Each row was made from one small tree. Brackets hold a mark, then the marks that hang from it, in alphabetical order. Every link used is in the known rows. Write each row's tree.
Known rows:
(G (K Q Z)): [ 11.1  -7.9 -26.9  27.9   3.0 -20.2  26.2  41.8 -55.6 -11.7  30.6  -5.4
   7.5  13.9  57.4 -27.2  -5.3   6.2  26.4 -41.6 -47.7 -26.7  22.5 -14.8
   5.3]
(G K): [ 11.5  -5.7 -18.3  20.0   6.3 -12.6  20.1  32.3 -48.7   4.1   6.1  -8.8
  -0.4   1.6  44.5 -41.6  -7.4  -9.8  29.4 -27.6 -37.3 -13.3  14.5   1.5
  12.3]
(E (A C (H D) M)): [ -5.2 -20.0  10.4   5.1 -44.8  23.0   8.4 -13.7 -44.9  41.1 -39.1 -21.4
   0.7 -47.8  30.7 -51.3  32.8 -27.7  30.9 -42.9  10.8  16.7   5.1   1.9
  34.7]
(A C (H (D U)) M): [  2.5 -23.8  14.9  11.1 -27.4  16.6  13.0   4.5 -54.3  38.8 -48.4 -24.9
 -12.2 -51.6  13.9 -60.4  23.9 -18.1  27.1 -31.8  16.3  27.0   7.1   1.8
  28.1]
(E (A C (H (D F U)) M)): [-10.9 -33.0  31.3  12.8 -50.1  21.3   8.9 -14.3 -46.0  52.1 -61.0 -18.5
 -20.7 -60.8   9.3 -61.2  29.6 -35.3  26.4 -36.9  45.1  29.8  11.1  10.5
  21.6]
(H (A M) D): [ -4.5  -7.1  -2.3  10.7  -3.3  13.1   7.0  12.8 -54.6  21.4 -21.2  -8.6
 -12.2 -29.4  12.6 -48.6   9.0 -31.6  33.2 -23.2 -13.6  17.3   2.9  17.5
  11.6]
(G (K M Q)): [ 14.6  -2.8 -32.2  18.7   4.9 -25.3  25.1  36.3 -55.1 -10.2  25.8  -2.7
   7.6   4.3  59.6 -14.5 -11.6   2.4  25.5 -38.0 -49.4 -30.0   9.1 -14.0
   5.1]
(H (A C M) D): [-10.9  -4.4   1.3  16.8  -8.6  15.5   8.6   3.0 -58.3  27.1 -29.7 -11.1
  -4.7 -39.7  13.4 -55.7  13.7 -26.1  33.4 -24.8   8.7  18.4   5.4   8.6
  18.5]
(L (K G Z)): [  8.1  -5.0 -20.5  34.8   4.4 -26.2  26.1  35.9 -56.8 -10.4  34.9 -11.2
  -0.6  22.5  57.7 -30.6   0.4  -0.1  29.3 -42.4 -61.4 -25.0  25.4  -0.7
  10.0]
(E A): [ -1.8 -15.4  -6.0  12.0 -15.8  -4.4   9.8  14.3 -37.0  18.2  -6.3 -10.6
   0.4 -17.7  40.1 -42.2   4.4 -24.6  31.8 -33.5 -25.1 -13.5  13.4  10.0
  22.7]
(Q (K G M)): [ 10.2   0.2 -27.0  29.8   2.9 -30.6  20.1  33.0 -52.4  -9.8  30.7  -7.5
  -2.5   9.4  55.2 -14.8  -7.3   4.0  25.3 -42.5 -62.4 -29.8   9.4  -2.5
  11.8]
(Q (K G M Z)): [  9.5  -1.2 -30.6  34.1  -2.3 -34.6  25.4  37.7 -60.6 -16.1  44.8  -2.9
  -1.1  21.4  57.1 -11.1  -2.0  12.9  25.6 -46.8 -70.2 -36.7  18.0  -6.2
   7.8]
(D F H): [ -9.0 -22.3   4.5  17.1   0.5 -11.4  16.6  34.4 -41.4  15.8 -25.9  -8.0
 -27.1 -25.6  20.0 -57.4 -16.0 -19.7  28.7 -23.3  12.0  -0.4  10.5  21.2
  11.5]
(G (K Z)): [ 10.3  -6.9 -22.5  24.8   1.9 -16.2  25.2  36.5 -56.1  -2.3  20.0  -3.4
   2.3  14.2  45.4 -38.3  -1.6  -0.1  29.0 -32.4 -46.5 -21.3  21.1  -2.6
   8.3]
(G (K Q)): [ 12.8  -6.5 -22.8  22.9   8.2 -18.5  21.8  36.9 -48.4  -5.0  17.0 -10.4
   4.3   0.9  55.2 -30.5 -10.4  -2.6  26.3 -36.9 -40.1 -18.2  15.4 -11.5
   9.5]
(D (H (A C M))): [-16.9   2.7  -2.7  18.9 -13.8   9.3  10.1   4.0 -59.4  17.3 -28.9 -12.3
  -0.9 -38.8  11.5 -53.6   8.7 -19.1  28.9 -27.1  17.4   9.2   2.7  12.6
  19.2]
(L K): [  4.7  -6.3 -13.9  22.5   6.6 -13.3  17.6  24.6 -44.8   2.0   9.6 -13.9
  -3.8  -4.9  49.5 -42.3  -6.6 -16.7  31.8 -33.2 -40.0  -9.3  11.8   0.6
  19.6]
(Q (K Z)): [  1.3  -6.7 -20.2  30.5  -0.5 -16.4  18.6  33.5 -49.5  -4.9  24.2  -8.9
  -4.6   3.2  47.1 -35.1  -3.8   1.7  29.0 -39.7 -48.5 -17.6  18.7  -6.3
  16.9]
(H (A C M) (D U)): [ -8.5  -9.4  10.6  20.5 -11.9  16.0   7.9   3.9 -63.0  34.0 -41.4 -12.6
  -9.8 -48.0  -0.2 -59.7  16.9 -29.2  28.9 -19.9  20.2  23.3   8.6  11.0
  14.1]
(D F (H (A C M)) U): [-22.7 -10.7  17.5  27.0 -17.1   8.1  10.9   3.2 -62.0  28.7 -51.6  -9.5
 -22.3 -51.5  -9.5 -63.8   6.6 -26.7  24.2 -20.9  50.7  21.5   8.6  20.9
   6.5]
(E (A C (H (D F)) M)): [-13.8 -27.1  22.7   8.6 -47.4  20.6  10.3 -15.5 -40.8  45.2 -50.1 -17.5
 -15.3 -52.9  22.4 -56.1  26.3 -33.6  29.6 -42.0  33.5  25.1   8.8   8.1
  26.3]
(P (A H)): [ 13.6  -9.9 -10.4   9.7 -16.3  -1.1  16.2  15.0 -34.9  20.6 -23.8 -18.1
   9.8 -26.7  45.6 -46.0   5.0  -6.9  35.0 -47.4 -20.5  -4.8  20.6  -1.3
  45.3]
(H D): [  5.8 -21.9  -3.8  11.8   6.1  -4.2  14.3  34.7 -42.3  20.3 -15.5 -11.5
 -14.2 -22.7  28.7 -53.2  -4.5 -21.5  34.2 -21.0 -18.7   1.9   9.3  10.8
  19.4]
(P (A M)): [  8.8  -7.7 -15.8  18.7 -17.5   8.6  17.1  12.1 -45.8   8.2  -6.1 -11.8
   9.5 -13.0  41.1 -39.8  12.9 -12.6  33.5 -39.2 -29.5   7.4   8.7   8.0
  27.5]
(F (D H)): [ -4.7 -23.5   4.8  21.6  -2.7 -17.2  16.6  39.3 -47.2  20.9 -28.5 -12.4
 -20.3 -28.7  16.5 -57.5  -6.1 -19.9  30.2 -26.8   2.3  -5.1  10.6  16.8
  16.9]
(H A): [ -3.7  -1.3 -10.9  12.6   8.2  -7.6   9.0  23.3 -47.3  13.4 -12.4  -7.2
  -4.3 -20.4  23.9 -47.5  -8.2 -20.3  32.0 -27.0 -21.3  -8.9  16.5  11.6
  17.4]
(G (K M Q Z)): [ 14.4  -3.5 -35.1  23.8  -1.5 -28.2  30.2  40.4 -63.2 -16.6  39.4   2.4
  11.4  16.8  61.1 -10.3  -7.6  11.9  25.5 -42.3 -58.6 -38.3  15.9 -17.0
   1.0]

Write each row's tree:
[  2.6 -35.6  23.3   9.4 -10.6  -1.4  13.3  26.0 -40.6  40.5 -54.0 -16.5
 -35.2 -47.5   8.6 -63.8  -1.2 -25.8  28.4 -26.5  19.7  17.3  18.5  13.2
  18.4]  (A (H (D F U)))
[ -8.2  -6.3   3.9  17.0  -8.9   5.8   6.8  15.1 -62.9  19.0 -32.4 -12.5
 -14.4 -36.2  -4.0 -51.2   5.6 -25.2  25.2 -20.6   6.7  11.4   3.5  24.2
   8.1]  (D (H (A M)) U)
[ -9.5 -19.6  19.3  17.8  -7.4  11.6   7.8  12.3 -57.2  33.5 -43.8  -6.7
 -33.5 -41.4  -8.5 -58.4   6.5 -39.3  28.4 -17.1  20.5  29.3   8.6  24.6
  -1.0]  (H (A M) (D F U))
[ 11.4  -1.4 -32.7  34.3   1.4 -39.7  30.6  39.6 -63.4 -25.0  54.6  -4.3
   8.1  23.6  74.3  -4.3  -4.3  11.2  23.8 -52.2 -73.2 -41.7  19.4 -15.7
   3.3]  (L (K G M Q Z))
[ -9.8 -14.9  13.7  26.5  -1.4 -12.6   9.3  30.8 -58.5  32.8 -48.9  -9.2
 -23.5 -46.3 -10.6 -62.6  -3.2 -30.4  27.5 -20.5  22.3  -0.7  18.0  21.1
  10.9]  (F (D (H A) U))
[ -5.2 -30.9  27.2  13.9 -29.1  16.2  15.2   3.6 -50.6  43.5 -59.8 -20.4
 -26.6 -56.1   6.8 -66.3  16.8 -23.4  25.8 -31.0  39.4  35.1   9.4   8.9
  20.3]  (A C (H (D F U)) M)
[ -6.5 -27.5  14.0  21.6  -3.2 -11.4  15.6  35.0 -46.6  23.3 -37.9  -9.1
 -32.7 -34.4   6.0 -60.1 -12.7 -22.0  26.2 -18.3  23.1   3.6  13.2  23.5
   7.5]  (D F H U)
[-25.1  -4.4   8.7  22.2 -15.0   7.7  11.1   2.7 -57.2  22.3 -38.3  -8.0
 -16.0 -43.7   4.0 -59.6   2.4 -24.6  27.1 -25.7  39.7  16.1   6.4  19.5
  10.7]  (D F (H (A C M)))
[-15.3 -17.9  21.8  25.3  -3.1   1.6   9.8  15.2 -53.7  41.0 -55.2  -6.3
 -24.5 -53.8  -3.1 -70.5  -1.6 -34.2  31.3 -16.5  47.6  15.7  21.2  12.6
  10.8]  (H (A C) (D F U))
[ -1.3 -15.0  -1.8   1.7 -39.3  13.3   7.6  -6.6 -40.8  24.4 -18.8 -18.7
   1.5 -28.1  37.3 -37.6  23.2 -22.9  27.2 -46.5 -24.6   5.6   5.5   8.6
  29.1]  (E (A H M))
[-12.5   2.6  -7.3  18.7  -9.6  10.2  11.1   0.7 -57.5  15.3 -17.9 -11.7
   4.2 -30.0  21.7 -49.2  10.5 -17.5  29.1 -30.6  -3.1   9.2   8.1   5.7
  19.8]  (H (A C M))
[ -8.7  -5.9   1.4  17.6   2.4   3.2   9.5  16.0 -51.3  29.8 -33.0  -8.9
  -4.0 -41.1  17.6 -60.3   0.9 -25.5  35.8 -21.5  12.4   3.5  15.6   4.9
  23.8]  (H (A C) D)
[  6.4 -12.5   0.6  13.8 -34.9  23.1  15.4  -4.8 -46.3  34.0 -41.1 -22.1
   9.3 -45.4  35.4 -53.7  28.2 -14.8  35.6 -45.1  10.3  23.1  10.7  -3.2
  46.0]  (P (A C (H D) M))
[  1.0 -29.9  13.9   5.2  -7.3  -1.3  14.4  24.7 -35.4  32.9 -40.7 -14.9
 -30.2 -38.8  22.4 -60.1  -5.3 -24.3  31.8 -30.7   9.3  12.1  14.5  11.9
  22.5]  (A (H (D F)))
[  1.8 -33.1  24.2   7.6 -22.0  12.3  12.4  13.7 -47.0  38.1 -50.8 -18.2
 -35.5 -44.9   5.7 -58.8  12.1 -27.7  25.3 -29.3  16.3  32.3   7.2  16.7
  12.9]  (A (H (D F U)) M)
[ -7.4 -25.5  17.9  10.2 -26.4  15.7  15.5   2.7 -46.0  36.2 -47.5 -18.7
 -22.5 -47.3  20.4 -62.1  13.0 -21.5  29.0 -35.8  27.2  29.9   6.6   7.7
  24.1]  (A C (H (D F)) M)
[-16.4 -12.9  16.9  31.7  -7.8  -9.6  10.9  20.9 -61.8  37.5 -57.1 -12.4
 -15.4 -56.7  -9.2 -69.8   1.4 -25.1  28.4 -22.7  45.3   2.2  21.0  12.8
  17.8]  (F (D (H (A C)) U))
[  0.5 -25.6  21.8  21.0 -38.5  22.2  16.2  -5.2 -47.9  44.8 -63.8 -19.7
 -11.7 -57.1  14.0 -64.4  25.1 -21.8  30.8 -40.1  44.0  35.4  16.1   4.5
  33.3]  (P (A C (H (D F U)) M))
[ -6.3 -27.5  16.7  10.9 -14.2   2.3  16.3  15.3 -38.1  38.8 -49.7 -17.2
 -21.8 -49.5  24.2 -66.9   0.6 -19.2  31.6 -33.9  31.2  15.0  16.8   3.4
  28.9]  (A C (H (D F)))
[-18.2 -10.8  18.4  30.6 -20.0   3.5  10.0   8.4 -68.6  34.8 -54.3 -13.8
 -15.4 -55.0 -12.6 -64.6  14.9 -26.3  25.4 -25.5  41.2  18.0  10.1  16.0
  12.6]  (F (D (H (A C M)) U))
[  6.3  -4.4 -22.4  38.6   1.2 -26.0  22.1  39.1 -54.0 -10.4  35.3 -10.8
  -4.1  17.7  53.1 -28.0   0.4   7.2  27.3 -45.6 -61.0 -25.1  24.0  -3.3
  11.8]  (Q (K G Z))
[  0.2 -21.9  11.5  17.8 -24.2   8.4  18.0   7.1 -35.4  40.6 -54.5 -15.8
  -6.2 -51.2  30.9 -65.1   8.8 -18.1  36.7 -40.7  36.3  15.0  23.2  -1.5
  42.9]  (P (A C (H (D F))))
[ -1.9 -28.2  13.6  26.9  -5.6 -17.0  16.7  39.5 -53.0  29.2 -40.3 -13.9
 -25.5 -38.3   1.6 -62.3  -3.5 -23.1  27.0 -21.5  13.5  -0.3  14.1  18.1
  13.3]  (F (D H U))
[  0.2 -14.1   7.7  15.9   6.5  -0.2   6.3  26.4 -52.8  31.2 -36.2  -8.5
 -17.8 -39.8   1.9 -58.5  -1.0 -32.1  32.9 -15.7   1.4   5.7  15.5  15.7
  12.8]  (H A (D U))
[  6.3 -21.4   2.4   1.0 -17.4  13.9  11.8  13.5 -45.6  26.2 -28.1 -20.9
 -13.4 -31.9  26.1 -49.2  14.9 -20.2  30.5 -35.0 -18.3  19.9   0.6   9.5
  24.8]  (A (H D) M)
[  2.0  -4.3 -12.4  25.3 -24.1  11.9  19.2   1.5 -49.3  13.4 -14.2 -15.2
  17.3 -23.3  42.6 -47.1  17.7  -8.4  34.4 -40.9  -7.4   9.7  11.0  -0.5
  35.5]  (P (A C M))
[  4.4  -4.1 -27.6  26.6  -4.5 -24.0  22.0  31.5 -57.3 -10.5  33.6  -1.1
  -0.8   5.8  50.5 -18.6  -6.4   6.9  27.3 -40.8 -59.1 -30.4  13.9  -7.8
  12.3]  (Q (K M Z))
[ -6.4  -7.3   3.1  17.3   2.6  -6.4   7.5  27.7 -55.1  22.0 -35.9  -9.5
 -15.0 -38.5  -0.1 -56.5  -6.4 -24.6  27.8 -17.2  11.0  -3.5  12.7  20.3
  13.3]  (D (H A) U)
[-14.7   0.5  -2.7  20.2  -0.7  -4.4  10.5  16.8 -53.8  20.2 -32.0  -9.8
  -1.4 -41.0  15.5 -58.5  -4.8 -18.0  31.6 -25.3  21.1  -6.3  13.0   9.6
  24.7]  (D (H (A C)))
[  3.2 -28.3  16.2   4.1 -41.0  19.5   5.2  -3.7 -46.1  42.8 -42.6 -20.0
 -13.8 -45.7  15.2 -48.5  30.5 -34.0  27.9 -36.9  -0.4  19.3   5.2  13.2
  24.0]  (E (A (H (D U)) M))
[-11.9 -13.7  13.8  25.5 -12.9   0.3   8.1  18.5 -65.1  30.2 -46.2 -12.0
 -23.4 -43.9 -13.6 -57.4   9.0 -31.4  25.8 -23.5  19.4  15.2   7.8  25.4
   5.6]  (F (D (H (A M)) U))
